(in the rows, 128 means zero)
Known rows, with every way that one mark hangs from another
[lamafav [gige felu] lovu]: [131 145 119  90 112 131 133 131 183 181 125 133 171 162 146  72 125  86
 122 138 189 170]
[topok [lamafav [gige felu [netu lovu sorof]]]]: [118 155 133  93 137  87 168 143 160 155 129 142 143 155 147  90 150 103
 139 130 172 179]
[sorof [netu lovu]]: [ 85 134 107 120 111 136 114 150 142 152 146 126 109 152 125 110 133 117
 124 157 158 156]
[sorof netu]: [103 132 125 126 114 124 118 137 141 143 154 135 121 170 115 135 133 133
 115 163 154 129]
[lovu [lamafav sorof] netu]: [ 80 168 137  69 175 129 145 153 123 161  99 108 116 176 186 110 157 139
 134 143 181 127]
[lamafav [sorof [netu [gige felu] lovu]]]: [ 43 136 111 108 119 149 118 133 156 165 129 129 133 152 137  77 154 100
 125 136 174 170]
[topok felu [lamafav [gige netu] lovu]]: [144 129 104 102 169  65 194 159 168 170 143 162 162 202 131 100 156 121
 164 138 210 174]
[sorof [lamafav gige lovu]]: [126 144 108 117 121 114 146 155 180 165 148 130 166 202 146  92 112 104
 115 139 187 144]
[lamafav [gige [felu sorof] netu] lovu]: [133 158 142  86 110  99 157 108 189 163 128 122 158 145 152  95 131  72
 142 139 224 176]
[topok felu]: [106 126 116 114 155 116 129 151 130 130 129 142 136 153 132 126 151 141
 135 149 161 158]
[felu [sorof netu]]: [102 146 134 129 122 112 123 134 125 108 179 119 106 144 128 163 128 126
 125 164 178 144]
[topok [felu [sorof netu]] lamafav]: [112 121 129 135 178  68 161 163 117 116 179 157 113 170 116 166 159 161
 145 162 192 158]
[lovu [netu [gige felu] [sorof lamafav]]]: [ 76 179 155  90 146 159 162 149 138 128 111 122 124 122 175 133 166 116
 108 134 203 153]
[topok [felu [sorof netu]] [lamafav gige lovu]]: [130 121 103 124 174  72 180 169 144 152 189 153 139 197 122 130 150 131
 155 154 231 178]
[lovu lamafav]: [113 158 127  91 149 121 113 160 133 153 120 117 111 157 167 118 128 137
 124 151 158 135]
[topok felu lamafav]: [123 123 117 119 179  79 159 171 129 133 146 166 136 176 124 132 158 160
 145 147 159 155]
[lamafav gige [lovu netu]]: [132 165 100  86 135 139 167 153 161 175 137 122 161 182 159  88 132  90
 134 137 206 155]
[sorof [lamafav lovu] netu]: [105 120 127 127 111 112 137 144 179 162 155 138 134 205 119 127 125 132
 114 161 187 122]
[lamafav [lovu netu]]: [122 157 116  83 135 138 162 147 156 154 129 126 139 164 155 115 140 118
 141 143 185 143]

Rows
[ 85 139 112 106 128 133 110 161 138 167 134 116  94 154 144 108 133 125
 125 160 173 151]
[sorof [netu [lovu lamafav]]]
[109 174 131  85 137 148 161 144 155 148 131 124 132 123 166 123 146 101
 134 138 223 162]
[lamafav [lovu [netu [gige [felu sorof]]]]]
[ 58 179  82  75 146 180 134 188 127 150 129  99  95 103 197  84 149  91
 142 121 194 206]
[netu gige [lovu lamafav] sorof]
[128 125 113 110 180  72 178 168 138 127 173 155 131 171 132 143 153 148
 166 147 201 173]
[topok [felu sorof] [lamafav lovu]]
[ 99 134 174 117 115 105 121 116 166 134 140 131 123 140 132 145 134 126
 110 161 197 145]
[gige [felu [sorof [lamafav lovu] netu]]]
[ 73 136 119 113 144 107 146 152 153 163 147 154 134 174 130  90 157 125
 132 136 163 162]
[topok [lamafav [sorof [netu [gige felu] lovu]]]]
[118 161 142 112 123 118 118 128 145 137 141 122 147 133 148 109 125  94
 109 145 182 167]
[lamafav [gige [felu sorof]]]
[ 94 190 153  99 148 150 147 144 127 127 121 122 117 100 169 142 155 109
 112 142 209 153]
[lovu [netu [gige [felu sorof]]]]
[103 147 136 144 124 100 131 142 140 121 184 118 122 174 132 151 118 116
 108 162 202 141]
[felu [sorof [lamafav gige] netu]]
[ 97 159 120  80 148 103 137 137 155 177 110 111 141 193 174  77 139 103
 140 135 185 148]
[lovu [lamafav [gige netu] sorof]]
[117 162 117  96 117 114 157 128 155 140 135 118 152 163 150  99 139  84
 137 133 176 166]
[lamafav [gige [netu sorof]]]
[ 73 159 110  66 139 153 124 164 136 161 110  97 110 123 188  71 144  96
 137 131 178 202]
[netu [lovu [lamafav [gige felu]]] sorof]
[ 76 165 110 112 129 156 149 163 144 118 153 124 132 142 162 123 144 108
 117 126 181 165]
[netu gige [sorof lamafav]]
[ 77 137 124  93 146 119 114 145 139 168 127 118 115 192 154 104 142 139
 129 152 166 130]
[lovu [lamafav [sorof netu]]]
[137 137 102  99 188  90 197 180 146 171 145 158 156 201 140 106 162 133
 152 141 215 168]
[topok felu [lamafav gige [lovu netu]]]
[119 153 145 100 131 119 155 142 181 172 114 129 162 181 157  97 133 107
 106 143 208 141]
[sorof [lamafav [gige felu] [lovu netu]]]
[123 150 134  71 105 116 163 110 194 171 113 125 167 156 153  78 145  72
 145 130 207 181]
[lamafav [gige felu [netu sorof]] lovu]
[117 186 130  80 170 134 146 170 123 171 108 106 119 167 188 111 141 121
 117 149 204 135]
[lovu [lamafav gige] netu]
[ 70 146 108 140 117 140 126 169 157 157 149 128 113 157 137 111 131 109
 103 148 198 154]
[sorof lamafav [netu gige lovu]]
